What can hang from each mark:
z_971: z_161 z_391
z_15: z_30 z_161 z_391
z_161: z_15 z_971
z_578: z_70 z_283 z_540
z_70: z_391 z_578
z_499: z_30
z_540: z_578
z_30: z_15 z_971
z_283: z_30 z_578
z_391: z_971

Known rows, with every way that one mark hangs from another:
z_161[z_15[z_30] z_971[z_391]]: .17 .01 .04 -.09 .07 .10 .01 .07 -.03 .15 .00 .15 .10 .05 -.01 -.02 .03 .11 .11 .10 -.05 -.02 .00 -.23 -.01
z_971[z_161[z_15[z_30]] z_391]: .05 .07 -.01 -.03 .20 .00 -.01 .02 -.03 .09 .07 .25 .01 .08 -.01 -.07 .09 .12 .11 .00 -.06 -.23 .07 -.19 -.04
z_15[z_161[z_971[z_391]]]: .02 .03 .07 -.06 .02 -.17 .00 .01 .00 .09 -.03 .10 -.03 .00 .03 -.02 .01 .06 .08 .06 -.05 -.04 .01 -.10 -.02
z_578[z_70[z_391] z_283]: .06 -.02 .17 .11 .14 -.41 -.02 .08 .06 -.02 -.02 .02 -.06 -.11 -.01 .11 -.04 -.10 .06 -.08 -.01 -.03 .02 -.10 .05
z_540[z_578[z_70[z_391] z_283[z_30[z_971]]]]: .11 -.01 .10 .03 -.04 -.39 -.02 .02 .06 .01 -.07 .01 .06 -.04 -.02 .10 -.02 .08 .11 -.11 -.03 -.09 -.02 -.29 .03
z_499[z_30[z_971[z_391]]]: .13 .09 -.01 -.01 .01 -.05 .01 -.03 .02 .07 -.02 .07 -.01 .08 .01 -.04 .01 .09 .11 .15 -.03 -.02 -.01 -.06 -.02
z_499[z_30[z_15 z_971[z_391]]]: .22 .05 .00 -.02 -.02 -.04 .03 .00 .00 .10 -.01 .07 -.07 .15 -.02 -.09 .01 .14 .08 .20 -.02 .00 .01 -.09 -.05
z_540[z_578[z_70[z_391[z_971[z_161]]] z_283]]: .01 .01 .14 .05 .08 -.51 -.10 .08 .10 -.01 .05 .11 -.03 -.01 .01 .13 .00 .10 .09 -.14 -.05 -.22 -.02 -.31 .00
z_30[z_15[z_161[z_971[z_391]]]]: .12 .00 .08 -.06 -.01 -.14 .02 .04 -.02 .12 .00 .10 -.07 .08 .00 -.07 .00 .11 .05 .12 -.04 -.04 .04 -.12 -.06
z_391[z_971]: .10 -.06 .00 -.06 -.05 -.03 -.05 .04 .01 .02 .00 .01 .08 .06 .02 .04 -.02 .03 .00 .01 -.03 .05 -.05 -.10 .00
z_499[z_30[z_15[z_161[z_971]]]]: .21 -.06 .11 -.11 -.06 .05 .03 -.04 -.08 .08 .00 .09 -.01 .03 -.01 -.01 .00 .01 .02 .21 -.08 .01 .00 -.15 -.01
z_283[z_578]: -.03 .03 -.07 .01 -.06 -.03 .01 .01 -.01 .01 -.01 -.02 .07 .06 -.01 .03 .01 .00 .00 -.09 -.02 -.03 .06 -.02 .02
z_578[z_70[z_391[z_971[z_161[z_15[z_30]]]]] z_283 z_540]: .28 -.06 .24 -.12 .24 -.33 -.10 .03 .02 .01 .06 .22 -.01 -.06 -.04 .20 .06 -.05 .11 -.05 -.11 -.10 .01 -.43 .01
z_499[z_30]: .04 .02 .00 -.03 .01 .10 .03 -.06 -.03 .01 .02 .04 .03 -.01 .00 .01 .02 -.04 .02 .10 -.03 -.02 .00 -.03 .02
z_283[z_30[z_15]]: .15 -.07 -.04 -.03 -.04 .04 .05 -.01 -.06 .03 -.01 .01 .09 .05 -.04 -.03 .03 .04 -.02 .02 -.02 -.02 .03 -.11 -.02
z_499[z_30[z_15[z_161 z_391] z_971]]: .26 -.03 .14 -.16 -.06 -.04 .04 -.02 -.05 .09 -.04 .14 .00 .06 -.01 -.08 .02 .04 .08 .16 -.07 .06 .07 -.12 -.02
z_15[z_30 z_391[z_971[z_161]]]: .15 -.09 .09 -.17 .09 -.15 -.02 .00 -.02 .04 .02 .22 .13 .04 .02 .02 .06 .07 .10 -.09 -.10 -.10 .00 -.20 .01
z_70[z_578[z_283[z_30] z_540]]: .14 -.02 .06 -.06 .05 .03 .01 -.03 -.02 -.03 .02 -.02 -.02 -.07 -.04 .18 .06 -.07 -.03 -.08 -.01 -.05 .04 -.23 .01
z_283[z_30 z_578[z_70 z_540]]: .02 .00 -.09 -.09 -.02 -.17 .05 -.13 -.01 -.04 .00 -.01 .08 -.09 -.05 .18 .06 -.03 .03 -.15 -.06 -.03 .08 -.14 .05
z_15[z_30 z_161 z_391]: .09 -.11 .12 -.15 .06 -.05 .07 -.02 -.07 .05 -.04 .22 .12 -.07 .01 -.03 .06 -.06 .09 -.09 -.07 -.05 .09 -.10 .03
z_30[z_15]: .11 -.04 .02 .00 -.03 .03 .02 .03 -.02 .03 .01 .00 -.05 .07 -.03 -.04 .00 .06 -.03 .06 .01 .01 .03 -.03 -.03
z_578[z_70[z_391]]: .04 -.03 .07 .01 .06 -.46 -.05 .00 .04 -.02 -.01 .02 .04 -.06 .00 .07 -.04 -.05 .06 -.05 -.02 -.07 .00 -.09 .04
z_283[z_30[z_15[z_161] z_971[z_391]] z_578]: .19 .01 -.07 -.07 -.12 -.18 .04 .00 -.06 .11 -.07 .09 .08 .18 -.02 -.08 .04 .13 .08 -.04 -.07 -.08 .12 -.19 -.04
z_391[z_971[z_161[z_15[z_30]]]]: .19 -.07 .03 -.13 .08 .05 -.08 .04 -.05 .05 .07 .21 .11 .11 .01 .01 .06 .08 .05 .00 -.09 -.11 -.02 -.30 -.02

Rows:
.25 -.02 .19 -.06 .06 -.42 -.03 -.05 .05 -.02 -.08 -.01 -.04 -.12 -.05 .19 -.01 -.07 .10 -.05 -.06 .04 -.01 -.24 .04
z_578[z_70[z_391] z_283[z_30[z_971]] z_540]
.08 .00 .08 .00 -.01 .13 .11 .09 -.01 .09 -.02 .08 .07 -.01 -.06 -.03 .06 .12 .03 -.07 .00 -.05 .10 -.20 -.01
z_540[z_578[z_283[z_30[z_15[z_391]]]]]
.19 -.17 .13 -.21 .00 -.08 .02 .01 -.06 .07 -.04 .24 .19 -.01 .03 .01 .05 -.03 .09 -.09 -.10 .01 .04 -.21 .03
z_15[z_30 z_161 z_391[z_971]]
.15 .06 .13 -.06 .09 -.07 -.03 -.09 .02 -.02 -.02 .03 -.14 -.03 -.04 .11 .06 .03 .05 -.04 -.07 -.04 -.02 -.17 -.02
z_578[z_283[z_30[z_971[z_161]]] z_540]
.10 -.07 .08 -.11 .04 -.10 .03 -.02 -.05 .10 -.03 .19 .04 -.01 .02 -.01 .03 .05 .13 .02 -.09 -.08 .02 -.15 .00
z_15[z_30 z_161[z_971[z_391]]]
-.01 .02 -.04 -.05 -.01 -.17 .02 -.09 .03 -.04 .02 -.03 -.06 -.08 -.04 .17 .03 -.02 .03 -.11 -.03 .02 .08 -.06 .04
z_283[z_578[z_70 z_540]]
.07 .14 .01 -.01 .09 -.19 -.03 -.07 .03 .05 .03 .12 -.09 .12 .02 -.05 .04 .15 .13 .11 -.06 -.17 -.02 -.09 -.04
z_499[z_30[z_971[z_161 z_391]]]
.24 -.06 .18 -.02 .11 -.33 .02 -.02 .01 -.01 -.02 .02 -.04 -.12 -.08 .16 .02 -.10 .03 -.03 -.04 -.03 .06 -.24 .01
z_578[z_70[z_391] z_283[z_30[z_15]] z_540]
.20 .06 .10 .00 .15 -.34 .03 -.04 .06 .03 .02 .09 -.28 -.01 -.06 .10 .06 .14 .10 -.01 -.05 -.08 .06 -.22 -.05
z_578[z_70 z_283[z_30[z_15 z_971[z_161 z_391]]] z_540]
.26 -.01 .20 -.14 .13 -.08 .02 .01 -.01 .04 .02 .13 -.03 -.01 -.06 .09 .09 .03 .03 -.04 -.08 -.02 .06 -.28 -.04
z_578[z_283[z_30[z_15[z_391[z_971[z_161]]]]] z_540]
.35 -.03 .15 -.14 -.02 -.06 .03 .02 .00 .06 -.04 -.01 -.05 .03 -.08 .11 .04 .05 .02 -.01 -.01 .07 .06 -.28 -.02
z_70[z_578[z_283[z_30[z_15[z_391] z_971]] z_540]]
.29 -.05 .15 -.07 .06 -.21 -.02 .02 -.03 .00 .00 .00 .02 .01 -.08 .13 .03 -.08 -.02 -.02 -.02 -.11 .06 -.32 -.02
z_70[z_391 z_578[z_283[z_30[z_15]] z_540]]
.16 -.03 .07 -.12 .09 .16 .04 .06 -.05 .10 .00 .18 .17 -.02 -.02 -.04 .06 .01 .07 -.01 -.04 .02 .07 -.16 .02
z_161[z_15[z_30 z_391]]
.20 .03 .04 -.05 -.01 -.07 -.03 -.06 -.02 .02 .04 .07 -.13 .15 -.02 -.04 .02 .15 .05 .17 -.06 -.07 -.03 -.11 -.05
z_499[z_30[z_15 z_971[z_161]]]
.14 .07 .12 -.12 .03 .05 -.01 .09 -.01 .13 -.01 .04 .11 -.01 -.01 -.01 .00 .06 .06 .10 -.03 .12 .00 -.16 .00
z_161[z_15[z_391] z_971]
.02 .13 .08 -.05 .15 -.03 -.03 .05 .00 .06 .06 .14 .03 .03 -.01 -.05 .06 .06 .06 .01 -.03 -.09 .07 -.14 -.03
z_971[z_161[z_15[z_391]]]
.22 -.05 .13 -.18 .05 .14 .02 .06 -.05 .14 -.02 .14 .18 -.02 -.02 .00 .03 .06 .10 .07 -.07 .08 .01 -.23 .02
z_161[z_15[z_30 z_391] z_971]
.09 .03 -.01 -.05 -.01 -.17 -.05 -.08 -.01 -.01 -.03 .04 .01 .08 .01 .01 .03 .12 .05 -.02 -.06 -.11 -.05 -.14 -.02
z_283[z_30[z_971[z_161]]]
.20 -.05 .22 -.05 .10 -.39 -.07 .03 .07 -.02 -.01 .03 -.05 -.11 -.02 .22 -.02 -.12 .06 -.04 -.05 .06 -.01 -.24 .03
z_578[z_70[z_391[z_971]] z_283 z_540]
.18 -.07 .05 -.09 -.05 -.39 -.15 .07 .01 .00 .00 .00 .17 .12 .03 .09 -.04 -.01 .01 -.04 -.03 -.10 -.05 -.27 -.01
z_70[z_391[z_971] z_578]
.22 -.09 .10 -.11 .14 -.42 -.13 .03 -.01 .03 .05 .23 .15 .05 .01 .09 .02 .03 .11 -.04 -.11 -.17 -.02 -.39 .01
z_578[z_70[z_391[z_971[z_161[z_15[z_30]]]]]]
.19 .04 .20 -.04 .14 -.54 -.07 -.08 .05 -.05 -.03 .05 -.11 -.10 -.04 .19 .02 -.01 .11 -.08 -.09 -.11 -.01 -.27 .01
z_578[z_70[z_391] z_283[z_30[z_971[z_161]]] z_540]
.11 -.01 .12 -.12 .12 -.58 -.14 -.09 .06 -.05 .05 .09 -.03 -.03 -.01 .17 .01 -.01 .08 -.05 -.08 -.13 -.03 -.25 -.01
z_578[z_70[z_391[z_971[z_161]]] z_540]
.25 -.06 .03 -.12 -.03 .15 -.03 .03 -.04 .07 -.03 .10 .07 .08 -.02 -.02 .01 .08 .07 .08 -.04 .06 -.02 -.20 .00
z_161[z_15[z_30[z_971]]]
.11 -.05 .09 .07 .01 -.29 .04 .06 .02 .03 -.01 .04 .05 -.04 -.06 .07 .01 .07 .05 -.08 -.01 -.15 .05 -.30 .01
z_540[z_578[z_70[z_391] z_283[z_30[z_15]]]]
